Known rows, with every way that one mark hangs from another
q_447{q_205{q_984}}: [ 0.22,  0.04,  0.29, -0.10,  0.00, -0.04,  0.27,  0.16,  0.15,  0.18,
 -0.20,  0.06,  0.06, -0.21,  0.02, -0.09,  0.47, -0.10,  0.03,  0.14,
 -0.29,  0.27]
q_205{q_984}: [ 0.09, -0.05,  0.34, -0.06,  0.05, -0.13,  0.22,  0.01,  0.19,  0.08,
 -0.08,  0.03,  0.19, -0.35, -0.10,  0.10,  0.44, -0.13,  0.02,  0.14,
 -0.20,  0.18]
q_447{q_314}: [ 0.16, -0.29,  0.42,  0.12,  0.34, -0.03,  0.07,  0.04, -0.07,  0.06,
 -0.14, -0.02,  0.10, -0.19,  0.19,  0.01,  0.36, -0.17,  0.14,  0.08,
 -0.20,  0.24]
q_460{q_984{q_109 q_205 q_314}}: [ 0.08, -0.60,  0.05, -0.13, -0.27,  0.16,  0.04,  0.00, -0.32,  0.04,
 -0.09, -0.06,  0.13, -0.40,  0.18,  0.08,  0.29, -0.34, -0.09,  0.08,
 -0.01,  0.42]
q_984{q_205 q_460}: [ 0.09, -0.19, -0.02, -0.21,  0.36,  0.00,  0.18,  0.20,  0.08,  0.15,
 -0.09, -0.16,  0.23, -0.19,  0.45, -0.03,  0.28, -0.29, -0.12,  0.22,
 -0.17,  0.37]
q_205{q_447 q_984}: [-0.03,  0.11,  0.38,  0.02, -0.26, -0.08,  0.37,  0.10,  0.24, -0.02,
 -0.14,  0.12,  0.19, -0.33, -0.13,  0.11,  0.47, -0.01,  0.01,  0.10,
 -0.29,  0.13]
q_205{q_447}: [ 0.06, -0.04,  0.27, -0.01, -0.15,  0.00,  0.21,  0.00,  0.04, -0.01,
 -0.18, -0.03,  0.24, -0.37,  0.03,  0.10,  0.50, -0.08,  0.06,  0.08,
 -0.25,  0.15]
q_530{q_460}: [ 0.19, -0.14,  0.57, -0.08, -0.08, -0.07,  0.03, -0.30,  0.03,  0.06,
 -0.31, -0.13,  0.14, -0.39, -0.12,  0.17,  0.53, -0.21,  0.13,  0.11,
 -0.16,  0.19]
q_984{q_205{q_447} q_314 q_460}: [ 0.04, -0.29, -0.03, -0.16,  0.02,  0.03,  0.21,  0.28,  0.05, -0.07,
 -0.16, -0.06,  0.11, -0.22,  0.49, -0.03,  0.24, -0.30, -0.20,  0.12,
 -0.37,  0.40]
q_205{q_447{q_314} q_984{q_460}}: [-0.07,  0.04,  0.43,  0.09,  0.20,  0.03,  0.39,  0.34,  0.29, -0.04,
 -0.06,  0.15,  0.10,  0.00,  0.10, -0.09,  0.36, -0.08,  0.05,  0.10,
 -0.29,  0.21]
q_984{q_109 q_314 q_460}: [ 0.20, -0.53, -0.06, -0.14,  0.29,  0.25,  0.04,  0.15,  0.10, -0.02,
 -0.04, -0.16,  0.19, -0.37,  0.14,  0.03,  0.29, -0.35, -0.02, -0.09,
 -0.03,  0.31]
q_205{q_447{q_314} q_984}: [-0.04,  0.00,  0.57,  0.20, -0.08, -0.05,  0.33,  0.17,  0.15, -0.04,
 -0.17,  0.18,  0.08, -0.15,  0.00,  0.02,  0.37, -0.01,  0.11,  0.08,
 -0.32,  0.15]
q_109{q_984{q_205{q_447} q_314 q_460}}: [ 0.11, -0.34, -0.26, -0.13,  0.14,  0.12,  0.12,  0.46,  0.10, -0.02,
 -0.32, -0.04,  0.08, -0.07,  0.57,  0.06,  0.19, -0.27, -0.34,  0.08,
 -0.47,  0.36]
q_530{q_460{q_984{q_109 q_205}} q_477}: [ 0.06, -0.21,  0.46, -0.21, -0.83,  0.12,  0.06, -0.29, -0.32, -0.05,
 -0.39, -0.02,  0.16, -0.32, -0.17,  0.16,  0.31, -0.40,  0.22,  0.30,
  0.12,  0.34]
q_460{q_984}: [ 0.05, -0.18,  0.35, -0.22, -0.01, -0.09,  0.10, -0.09, -0.22,  0.13,
  0.03, -0.03,  0.20, -0.27, -0.03,  0.07,  0.64, -0.22,  0.03,  0.18,
 -0.01,  0.20]
q_460{q_984{q_109 q_205{q_447} q_314}}: [-0.03, -0.43,  0.08, -0.06, -0.61,  0.18,  0.16,  0.06, -0.31, -0.08,
 -0.15,  0.03,  0.16, -0.41,  0.17,  0.09,  0.32, -0.22, -0.03,  0.07,
 -0.12,  0.38]
q_205{q_447 q_984{q_109 q_314 q_460}}: [-0.02, -0.19,  0.11, -0.05, -0.13,  0.22,  0.32,  0.27,  0.31, -0.12,
 -0.07,  0.07,  0.17, -0.31, -0.08,  0.03,  0.30, -0.16, -0.03, -0.11,
 -0.20,  0.25]
q_530{q_460{q_984} q_477}: [ 0.08, -0.06,  0.73, -0.32, -0.61, -0.14,  0.04, -0.37, -0.26, -0.06,
 -0.24,  0.03,  0.06, -0.21, -0.32,  0.15,  0.55, -0.33,  0.22,  0.31,
 -0.02,  0.20]
q_460{q_984{q_205 q_314}}: [ 0.05, -0.47,  0.18, -0.21, -0.12, -0.12,  0.06,  0.02, -0.36,  0.06,
 -0.09, -0.05,  0.05, -0.25,  0.31,  0.04,  0.37, -0.35, -0.15,  0.21,
 -0.20,  0.41]

Rows
[-0.06, -0.09,  0.32,  0.17,  0.06,  0.26,  0.39,  0.33,  0.32, -0.04,
 -0.08,  0.13,  0.21, -0.16, -0.03, -0.05,  0.25, -0.04,  0.16, -0.05,
 -0.07,  0.20] => q_205{q_447{q_314} q_984{q_109 q_460}}
[ 0.06, -0.27,  0.11,  0.18,  0.05,  0.11,  0.12,  0.35, -0.05,  0.05,
 -0.42,  0.03,  0.11, -0.07,  0.51,  0.07,  0.15, -0.05, -0.13,  0.12,
 -0.39,  0.29] => q_109{q_984{q_205{q_447{q_314}}}}
[ 0.18, -0.04,  0.04, -0.13,  0.17,  0.29,  0.30,  0.31,  0.34,  0.17,
 -0.10,  0.05,  0.19, -0.22,  0.02, -0.16,  0.41, -0.14,  0.06,  0.03,
 -0.03,  0.32] => q_447{q_205{q_984{q_109 q_460}}}
[ 0.20, -0.49, -0.24, -0.22,  0.48,  0.10, -0.01,  0.41,  0.07,  0.07,
 -0.26, -0.11,  0.09, -0.09,  0.58,  0.03,  0.13, -0.33, -0.37,  0.11,
 -0.36,  0.40] => q_109{q_984{q_205 q_314 q_460}}
[ 0.21, -0.17,  0.23,  0.06,  0.34,  0.30,  0.29,  0.40,  0.24,  0.15,
 -0.10,  0.11,  0.06, -0.04,  0.12, -0.24,  0.28, -0.12,  0.15,  0.03,
 -0.03,  0.35] => q_447{q_205{q_984{q_109 q_460}} q_314}
[ 0.21, -0.09,  0.48,  0.10,  0.17, -0.02,  0.25,  0.25,  0.08,  0.15,
 -0.19,  0.17, -0.07, -0.02,  0.13, -0.17,  0.39, -0.06,  0.10,  0.14,
 -0.30,  0.31] => q_447{q_205{q_984} q_314}
[-0.08, -0.29,  0.31,  0.15, -0.37,  0.20,  0.24,  0.09, -0.29,  0.02,
 -0.14,  0.07,  0.20, -0.22,  0.21,  0.00,  0.29, -0.12,  0.14,  0.11,
  0.00,  0.33] => q_460{q_984{q_109 q_205{q_447{q_314}}}}
[ 0.09, -0.18,  0.59, -0.22, -0.74,  0.09,  0.01, -0.36, -0.22, -0.07,
 -0.27,  0.03,  0.14, -0.36, -0.44,  0.18,  0.47, -0.34,  0.31,  0.20,
  0.19,  0.23] => q_530{q_460{q_984{q_109}} q_477}
[ 0.09, -0.25,  0.18, -0.20,  0.34, -0.04,  0.20,  0.22,  0.26, -0.03,
 -0.01,  0.01,  0.06, -0.20,  0.07,  0.00,  0.35, -0.27, -0.16,  0.06,
 -0.26,  0.26] => q_205{q_984{q_314 q_460}}
[ 0.14, -0.45, -0.05, -0.21,  0.31, -0.01,  0.09,  0.23,  0.00,  0.01,
 -0.11, -0.14,  0.08, -0.21,  0.50, -0.04,  0.24, -0.40, -0.23,  0.13,
 -0.31,  0.42] => q_984{q_205 q_314 q_460}
[ 0.18, -0.06,  0.36, -0.01,  0.47,  0.08,  0.30,  0.42,  0.24,  0.16,
 -0.10,  0.13, -0.03,  0.12,  0.25, -0.28,  0.38, -0.13,  0.03,  0.16,
 -0.27,  0.34] => q_447{q_205{q_984{q_460}} q_314}
[ 0.25, -0.30,  0.01, -0.14,  0.13,  0.29,  0.22,  0.36,  0.25,  0.06,
 -0.11,  0.06,  0.00, -0.23,  0.07, -0.14,  0.34, -0.23, -0.03, -0.04,
 -0.17,  0.42] => q_447{q_205{q_984{q_109 q_314 q_460}}}
[ 0.01, -0.20,  0.32,  0.19, -0.09,  0.02,  0.24,  0.15, -0.13, -0.01,
 -0.27,  0.04,  0.09, -0.18,  0.42,  0.00,  0.24, -0.13,  0.05,  0.15,
 -0.34,  0.33] => q_984{q_205{q_447{q_314}}}
[ 0.07, -0.13,  0.08, -0.11,  0.19,  0.22,  0.28,  0.19,  0.35,  0.07,
 -0.04, -0.04,  0.29, -0.33, -0.12,  0.02,  0.34, -0.20,  0.05,  0.01,
  0.05,  0.21] => q_205{q_984{q_109 q_460}}
[ 0.04, -0.31,  0.22,  0.29, -0.23,  0.23,  0.19,  0.14, -0.10, -0.02,
 -0.28, -0.03,  0.19, -0.33,  0.29,  0.03,  0.13, -0.13,  0.17,  0.03,
 -0.12,  0.34] => q_984{q_109 q_205{q_447{q_314}}}
[ 0.18, -0.55, -0.18, -0.11,  0.19,  0.24,  0.07,  0.22,  0.04, -0.01,
 -0.12, -0.16,  0.18, -0.36,  0.37, -0.01,  0.12, -0.38, -0.08,  0.02,
 -0.09,  0.43] => q_984{q_109 q_205 q_314 q_460}
[ 0.10, -0.36,  0.06, -0.11,  0.19,  0.17,  0.17,  0.24,  0.30, -0.05,
 -0.03, -0.02,  0.15, -0.33, -0.08,  0.04,  0.25, -0.28, -0.05, -0.07,
 -0.07,  0.28] => q_205{q_984{q_109 q_314 q_460}}
[ 0.12, -0.55,  0.19, -0.12, -0.18,  0.14,  0.00, -0.07, -0.26, -0.01,
  0.00, -0.05,  0.13, -0.42, -0.09,  0.09,  0.46, -0.28,  0.07,  0.00,
  0.06,  0.28] => q_460{q_984{q_109 q_314}}
[ 0.28, -0.21,  0.25, -0.12, -0.02, -0.04,  0.17,  0.19,  0.09,  0.06,
 -0.18,  0.12, -0.11, -0.22,  0.08, -0.07,  0.43, -0.18, -0.08,  0.09,
 -0.40,  0.35] => q_447{q_205{q_984{q_314}}}
[ 0.01, -0.20, -0.03,  0.08,  0.34,  0.14,  0.19,  0.49,  0.09,  0.09,
 -0.33,  0.03,  0.15,  0.07,  0.64, -0.03,  0.15, -0.14, -0.16,  0.15,
 -0.34,  0.33] => q_109{q_984{q_205{q_447{q_314}} q_460}}
[ 0.09, -0.26,  0.54, -0.11, -0.36,  0.15,  0.02, -0.35, -0.13,  0.10,
 -0.17, -0.08,  0.23, -0.44, -0.34,  0.17,  0.58, -0.21,  0.22,  0.08,
  0.20,  0.22] => q_530{q_460{q_984{q_109}}}
[ 0.05, -0.12,  0.58, -0.31, -0.69, -0.12,  0.08, -0.30, -0.33, -0.03,
 -0.34,  0.01,  0.04, -0.18, -0.06,  0.13,  0.38, -0.41,  0.12,  0.42,
 -0.09,  0.35] => q_530{q_460{q_984{q_205}} q_477}
[ 0.03, -0.21,  0.03,  0.08, -0.39,  0.21,  0.23,  0.06, -0.01,  0.01,
 -0.27, -0.08,  0.33, -0.52,  0.19,  0.10,  0.25, -0.12,  0.08,  0.04,
 -0.11,  0.30] => q_984{q_109 q_205{q_447}}
[ 0.21, -0.44, -0.15, -0.22,  0.55,  0.11, -0.04,  0.35,  0.17,  0.06,
 -0.19, -0.09,  0.11, -0.12,  0.32,  0.06,  0.33, -0.29, -0.28,  0.03,
 -0.30,  0.28] => q_109{q_984{q_314 q_460}}
[ 0.19,  0.07,  0.17, -0.22,  0.28,  0.06,  0.33,  0.32,  0.31,  0.19,
 -0.08,  0.07,  0.08, -0.08,  0.16, -0.17,  0.48, -0.16, -0.03,  0.17,
 -0.20,  0.30] => q_447{q_205{q_984{q_460}}}
[ 0.04, -0.10, -0.21, -0.12,  0.18,  0.12,  0.22,  0.40,  0.19,  0.10,
 -0.33, -0.04,  0.27, -0.08,  0.49,  0.05,  0.25, -0.14, -0.26,  0.16,
 -0.34,  0.29] => q_109{q_984{q_205{q_447} q_460}}
